What can hang from each mark
z391: z364 z978
z364: z391 z700
z347: z700
z90: z978
z700: z347 z364 z451
z622: z253 z451
z253: z622
z451: z240 z622 z700
z978: z391
z972: z978

Each row was made from one small tree. The marks that hang from a mark follow it in brackets, in the order of their numbers. Every link used is in the known rows. Write each row's tree.
Known rows
z364(z391(z978) z700): 0.13 1.92 2.76 1.74 0.41 0.11 3.26 -1.50 -1.07 3.14 0.39 1.34 2.49 -0.72
 -0.76 -0.36 -0.59 -1.28 0.96 -0.49 -1.00 4.01 1.49
z978(z391(z364(z700(z451(z240))))): 1.01 0.43 -0.41 -0.40 0.28 -0.52 -0.73 -1.59 -1.44 0.16 -2.66 1.06 1.23
 0.01 -0.15 0.13 -0.93 -2.34 0.45 -0.24 -0.18 2.64 -0.74
z700(z347): 2.42 1.30 1.62 1.16 -1.70 -1.23 2.88 2.59 -0.98 0.28 -0.62 -1.41 0.24
 -0.94 -1.18 -2.10 1.02 -2.13 1.39 -0.65 0.22 -0.19 1.42
z451(z700): -0.47 1.57 1.56 0.95 -1.90 -1.51 2.88 -0.70 1.60 1.00 0.30 -2.19 1.43
 0.95 0.39 -1.04 2.33 -1.81 0.27 0.34 0.85 -1.19 1.94
z972(z978(z391)): -0.78 0.22 -2.42 -0.03 0.89 0.06 1.50 0.54 -0.78 -0.73 -0.84 0.88 1.61
 -0.15 1.56 -1.55 -1.35 -1.40 0.09 -2.26 -0.14 1.30 0.98
z978(z391(z364(z700(z347)))): 1.16 0.90 -0.60 0.32 0.05 -0.30 -0.41 -1.57 -2.29 0.06 -2.83 0.71 1.23
 -0.53 -0.41 -0.17 -1.21 -2.99 1.39 -0.94 -0.42 2.31 -0.24
z972(z978(z391(z364(z700)))): -0.44 0.15 -2.34 0.08 0.98 0.99 -0.67 -0.79 -2.09 -0.53 -1.63 0.87 1.35
 -0.64 1.89 -0.23 -1.30 -2.37 0.40 -1.95 0.27 2.85 0.41
z347(z700(z364(z391) z451)): 0.92 -0.61 4.68 -0.74 -1.33 0.14 1.08 -2.72 1.57 2.17 -0.36 -0.59 -0.40
 -1.22 1.30 2.16 2.86 -0.89 1.46 -0.69 0.22 2.63 -0.33
z391(z364(z700) z978): 0.45 0.43 1.68 1.72 -0.39 -0.10 -0.24 -0.96 -2.01 0.02 -3.11 1.66 2.25
 -1.31 0.28 -1.61 -2.60 -3.14 0.20 -0.73 0.80 3.06 -0.32
z90(z978(z391(z364(z700(z347))))): 3.08 1.19 -0.29 1.07 0.49 1.89 -0.56 0.86 -2.52 0.40 -1.64 1.05 0.60
 -0.98 1.81 -1.55 -2.23 -1.80 1.30 0.33 0.39 3.07 0.36
z700(z347 z451(z240 z622(z253))): 5.07 0.55 2.40 -1.12 -3.25 -1.34 1.10 3.14 -0.14 2.24 -1.17 -0.80 0.21
 -0.35 0.91 -0.55 2.34 -0.54 0.59 1.14 -0.78 -1.03 -0.83
z90(z978(z391)): 1.85 1.32 -0.83 1.01 0.73 0.89 1.53 1.61 -0.90 -0.13 -0.82 1.28 1.31
 -0.05 1.58 -3.05 -2.23 -0.75 0.73 0.30 0.00 1.60 0.87
z972(z978): -0.77 0.50 -1.29 0.39 0.11 0.11 1.83 1.49 -0.62 -0.75 0.38 0.01 1.20
 -0.74 1.45 -2.06 0.00 -1.30 -0.05 -1.46 0.58 1.40 1.29
z700(z347 z364 z451(z240)): 3.38 -1.10 5.70 -2.50 -1.69 0.13 0.09 2.84 0.26 2.14 -0.70 -1.01 -2.15
 -0.55 1.35 0.75 3.35 -0.72 0.62 0.34 0.93 1.41 -0.87
z391(z364(z700(z451(z240))) z978): 1.27 -0.34 2.30 0.80 -0.52 -0.26 -0.89 -0.63 -1.41 0.58 -3.15 1.70 1.78
 -0.94 0.49 -0.76 -1.90 -2.51 -0.54 -0.26 0.99 3.15 -0.75
z978(z391): -0.08 1.19 -1.07 0.20 0.26 -1.80 2.42 -0.33 -0.17 -0.58 -1.89 0.78 2.09
 0.60 -0.66 -2.17 -1.26 -1.45 0.65 -1.03 -0.91 0.24 0.46
z391(z364(z700(z451)) z978): 0.97 -0.54 1.98 1.15 -0.68 0.50 -0.74 -1.10 -1.52 0.46 -3.28 1.61 1.84
 -1.41 -0.14 -0.94 -2.06 -2.30 -0.16 -0.56 0.71 2.82 -0.29
z253(z622(z451)): 1.75 2.50 0.46 1.43 -2.04 -2.72 1.83 2.07 -0.34 0.44 1.17 0.73 3.49 1.37
 -2.92 -4.14 1.05 -0.38 1.36 2.10 0.11 -1.86 0.80
z622(z253 z451(z240 z700(z347 z364))): 2.45 1.65 2.92 0.12 -3.23 -0.80 0.25 2.56 -1.00 4.77 1.82 -0.78 2.04
 2.98 1.86 -1.00 3.56 -2.87 0.58 0.35 -0.93 -1.75 -2.14
z700(z347 z364(z391) z451(z240)): 2.79 -0.98 6.22 -3.05 -0.76 0.74 1.37 1.84 0.04 3.46 0.51 -0.33 -1.93
 -0.49 1.52 1.65 3.04 -0.15 1.29 0.30 0.69 2.79 -1.14
z622(z451(z700(z347))): 1.81 0.69 1.53 1.52 -2.57 -1.47 1.41 1.26 -0.51 2.30 0.99 -2.20 1.88
 2.34 -1.38 -1.27 1.96 -1.87 0.81 -0.61 0.52 -2.04 1.20
z622(z253): 0.11 2.49 -0.03 1.19 -1.79 -0.55 2.48 1.79 -0.34 1.52 0.34 0.83 2.11
 -0.19 0.24 -3.63 1.25 -1.80 0.41 0.05 -1.98 -0.52 -1.01
z451(z622(z253)): 1.13 2.65 -0.17 0.30 -2.50 -1.48 2.41 0.70 0.02 0.87 -0.84 0.02 3.03
 -0.29 1.61 -3.11 0.43 -0.54 1.20 1.17 -1.94 -1.17 -1.80

Write each row's tree
2.15 2.71 0.97 0.93 -1.90 -3.76 1.79 2.75 -0.27 0.52 1.57 0.93 3.44 1.85
 -2.20 -3.94 1.23 -0.67 1.02 2.55 0.42 -1.28 0.39
z253(z622(z451(z240)))
2.50 0.14 4.53 -0.99 -2.63 -0.92 -0.02 -1.52 1.60 2.09 -1.14 -0.68 0.39
 -0.61 3.19 1.67 3.17 -1.20 0.98 0.55 -0.25 1.41 -1.95
z347(z700(z364 z451(z240 z622(z253))))
0.78 2.66 1.08 0.34 -3.64 -1.33 2.06 -1.09 1.24 2.40 -0.43 -1.73 3.15
 0.89 2.89 -0.96 2.28 -0.96 1.20 1.61 -1.18 -2.93 -0.44
z451(z622(z253) z700)
2.82 -1.24 6.72 -2.71 -0.66 0.33 1.78 1.97 0.10 3.42 -0.42 0.63 -1.17
 -0.37 1.90 1.21 1.73 -0.24 1.13 -0.36 0.60 2.43 -1.03
z700(z347 z364(z391(z978)) z451(z240))
0.93 1.76 0.42 1.71 -3.20 -0.51 1.08 1.06 -0.48 3.90 1.70 -0.72 3.25
 2.62 -0.12 -2.36 2.42 -2.08 0.32 -0.10 -1.73 -2.81 -0.84
z622(z253 z451(z700))
4.08 1.06 3.13 0.92 -1.95 -0.02 -0.05 1.36 -1.00 2.42 -0.57 -1.60 -0.46
 -0.83 -1.53 0.81 2.84 -1.72 0.09 0.56 -0.11 2.37 1.63
z364(z700(z347 z451(z240)))
0.66 0.32 -0.80 -0.13 0.09 -0.01 -0.67 -2.07 -1.51 0.06 -2.94 0.78 1.30
 -0.32 -0.54 -0.04 -1.18 -2.07 0.74 -0.66 -0.48 2.32 -0.40
z978(z391(z364(z700(z451))))
1.99 3.13 0.71 -0.63 -2.11 -3.21 2.39 2.27 0.24 1.17 -0.07 0.60 2.99
 0.65 3.05 -2.75 0.98 -1.33 0.16 2.36 -1.02 -0.08 -2.59
z451(z240 z622(z253))
0.08 0.76 4.20 0.09 -0.91 -0.61 2.00 -2.78 1.00 1.57 0.15 -0.41 0.48
 -1.08 1.93 1.13 2.07 -1.99 2.00 -0.76 0.35 3.00 -0.32
z347(z700(z364(z391)))
0.53 0.10 -1.88 0.05 0.61 1.25 -0.70 -0.28 -2.46 -0.37 -1.76 0.64 0.98
 -0.86 1.74 0.16 -1.08 -2.56 0.78 -2.15 0.27 2.74 0.60
z972(z978(z391(z364(z700(z347)))))
1.31 0.66 -0.54 -0.74 -0.08 -0.95 -0.83 -1.89 -1.41 0.19 -3.06 0.92 1.74
 0.05 0.53 0.29 -1.16 -2.08 0.68 0.13 -0.33 2.39 -1.17
z978(z391(z364(z700(z451(z240 z622)))))
-0.88 -0.20 -2.55 -0.41 0.99 0.57 0.07 -0.29 -1.59 -1.12 -1.48 1.15 1.30
 -0.61 1.97 -1.04 -1.81 -2.03 0.33 -2.17 0.50 2.10 0.23
z972(z978(z391(z364)))
2.61 0.90 3.26 0.57 -0.79 1.41 1.71 -0.88 -1.52 4.20 0.78 -0.72 -0.26
 -1.28 -1.88 1.94 2.40 -0.71 1.50 -0.19 -1.04 3.85 1.85
z364(z391 z700(z347 z451))
2.91 2.70 1.96 0.81 -2.79 -3.43 1.52 2.35 -0.07 1.53 1.53 -0.17 3.14
 2.31 -1.65 -2.57 2.42 -1.20 1.28 2.58 0.89 -2.28 1.15
z253(z622(z451(z240 z700(z347))))
0.71 0.97 4.35 -0.26 -2.20 -0.11 1.62 -0.06 0.87 2.12 -0.09 -2.74 -0.19
 0.49 1.76 0.47 3.49 -2.10 1.61 0.17 1.04 -0.68 1.28
z451(z700(z347 z364))
2.81 0.60 -0.13 0.39 0.63 1.42 -0.95 0.81 -1.59 0.50 -1.32 1.50 0.63
 -0.41 2.06 -1.18 -1.92 -1.21 0.26 0.93 0.59 3.33 -0.04
z90(z978(z391(z364(z700(z451(z240))))))
0.89 -0.89 5.02 -0.50 -1.23 -0.08 1.48 -2.67 1.73 2.16 -0.91 0.11 0.22
 -1.06 1.63 1.80 1.86 -0.78 1.32 -1.12 0.13 2.42 -0.21
z347(z700(z364(z391(z978)) z451))
-1.65 0.48 4.13 -1.02 0.62 0.14 3.21 -0.30 0.36 1.75 0.35 1.45 1.13
 -0.40 1.87 -1.43 -0.16 -0.47 1.53 -0.53 0.05 2.84 -1.00
z700(z364(z391(z978)))
-0.20 0.21 2.89 0.41 -1.46 -0.87 1.70 -0.12 0.18 2.95 1.22 -0.79 2.52
 2.61 0.10 -1.07 1.09 -1.09 0.84 -0.65 0.52 -0.71 0.07
z622(z451(z700(z364(z391(z978)))))
2.44 0.33 1.72 0.18 -1.33 0.36 -1.80 -0.19 -2.15 0.93 -1.67 -0.56 -0.30
 -1.57 -0.43 0.63 1.10 -2.90 0.53 0.54 1.09 3.57 -0.51
z391(z364(z700(z347 z451(z240))))
1.10 -0.33 3.57 -2.21 -2.29 1.20 -0.06 0.10 1.24 2.26 -1.10 -0.02 0.22
 -0.52 2.29 -0.62 2.21 1.15 0.99 1.17 -1.23 0.13 -2.70
z700(z364 z451(z622(z253)))
0.20 0.97 -0.98 0.37 0.34 -0.48 -0.36 -2.02 -1.88 -0.28 -2.80 1.04 1.76
 -0.23 -0.28 -0.48 -1.46 -2.71 1.02 -0.75 -0.45 2.42 -0.54
z978(z391(z364(z700)))
0.92 0.53 3.22 1.02 0.00 0.84 2.34 -1.63 -0.51 3.74 -0.05 1.17 1.71
 -0.82 -1.25 0.61 -0.02 -0.21 0.39 -0.52 -1.16 3.60 1.50
z364(z391(z978) z700(z451))
-0.63 -1.10 4.27 -2.39 -0.17 1.41 1.61 -0.58 1.23 2.61 0.57 0.20 -0.76
 -0.51 0.68 0.42 2.03 1.17 1.00 0.15 -0.05 2.67 -0.96
z700(z364(z391) z451)
0.80 -0.62 -1.66 -0.27 0.40 1.54 -1.05 -0.34 -2.15 0.03 -2.06 0.60 0.57
 -0.94 1.29 0.56 -0.80 -2.05 0.49 -2.19 0.18 2.54 0.63
z972(z978(z391(z364(z700(z347 z451)))))
4.40 -0.28 5.31 -2.98 -2.88 0.27 -0.25 2.57 0.06 3.10 -1.28 -0.63 -0.99
 -0.40 3.13 0.72 3.18 -0.27 1.29 1.20 -0.62 0.31 -2.65
z700(z347 z364 z451(z240 z622(z253)))
2.11 1.19 -0.73 1.00 0.69 1.72 -0.52 0.43 -2.00 0.10 -1.44 1.31 1.11
 -0.69 1.77 -1.82 -2.44 -1.51 0.89 0.59 0.33 3.18 0.21
z90(z978(z391(z364(z700))))
2.37 1.42 1.63 0.89 -2.30 0.48 -0.25 -0.62 -0.47 2.44 -0.88 -1.01 1.20
 -0.89 -0.86 0.02 2.29 -0.60 0.24 1.11 -1.71 1.46 0.38
z364(z700(z451(z622(z253))))
2.67 0.28 2.82 0.13 -2.45 -2.47 1.27 -1.29 1.86 0.78 -1.12 -1.13 0.96
 -0.56 1.22 0.98 2.31 -1.18 0.44 0.44 0.32 0.88 0.03
z347(z700(z451(z240 z622)))
1.97 1.80 3.57 1.68 -0.09 0.39 3.00 -0.53 -2.12 3.58 -0.09 0.62 1.66
 -1.25 -0.99 0.29 -0.22 -1.86 1.74 -1.02 -0.89 3.56 1.92
z364(z391(z978) z700(z347))
2.69 -1.43 5.02 -1.71 -1.92 1.37 0.24 1.84 0.16 1.94 -1.23 -1.30 -2.02
 -1.15 0.18 0.42 2.92 -0.09 1.42 -0.36 0.26 0.62 -0.30
z700(z347 z364 z451)
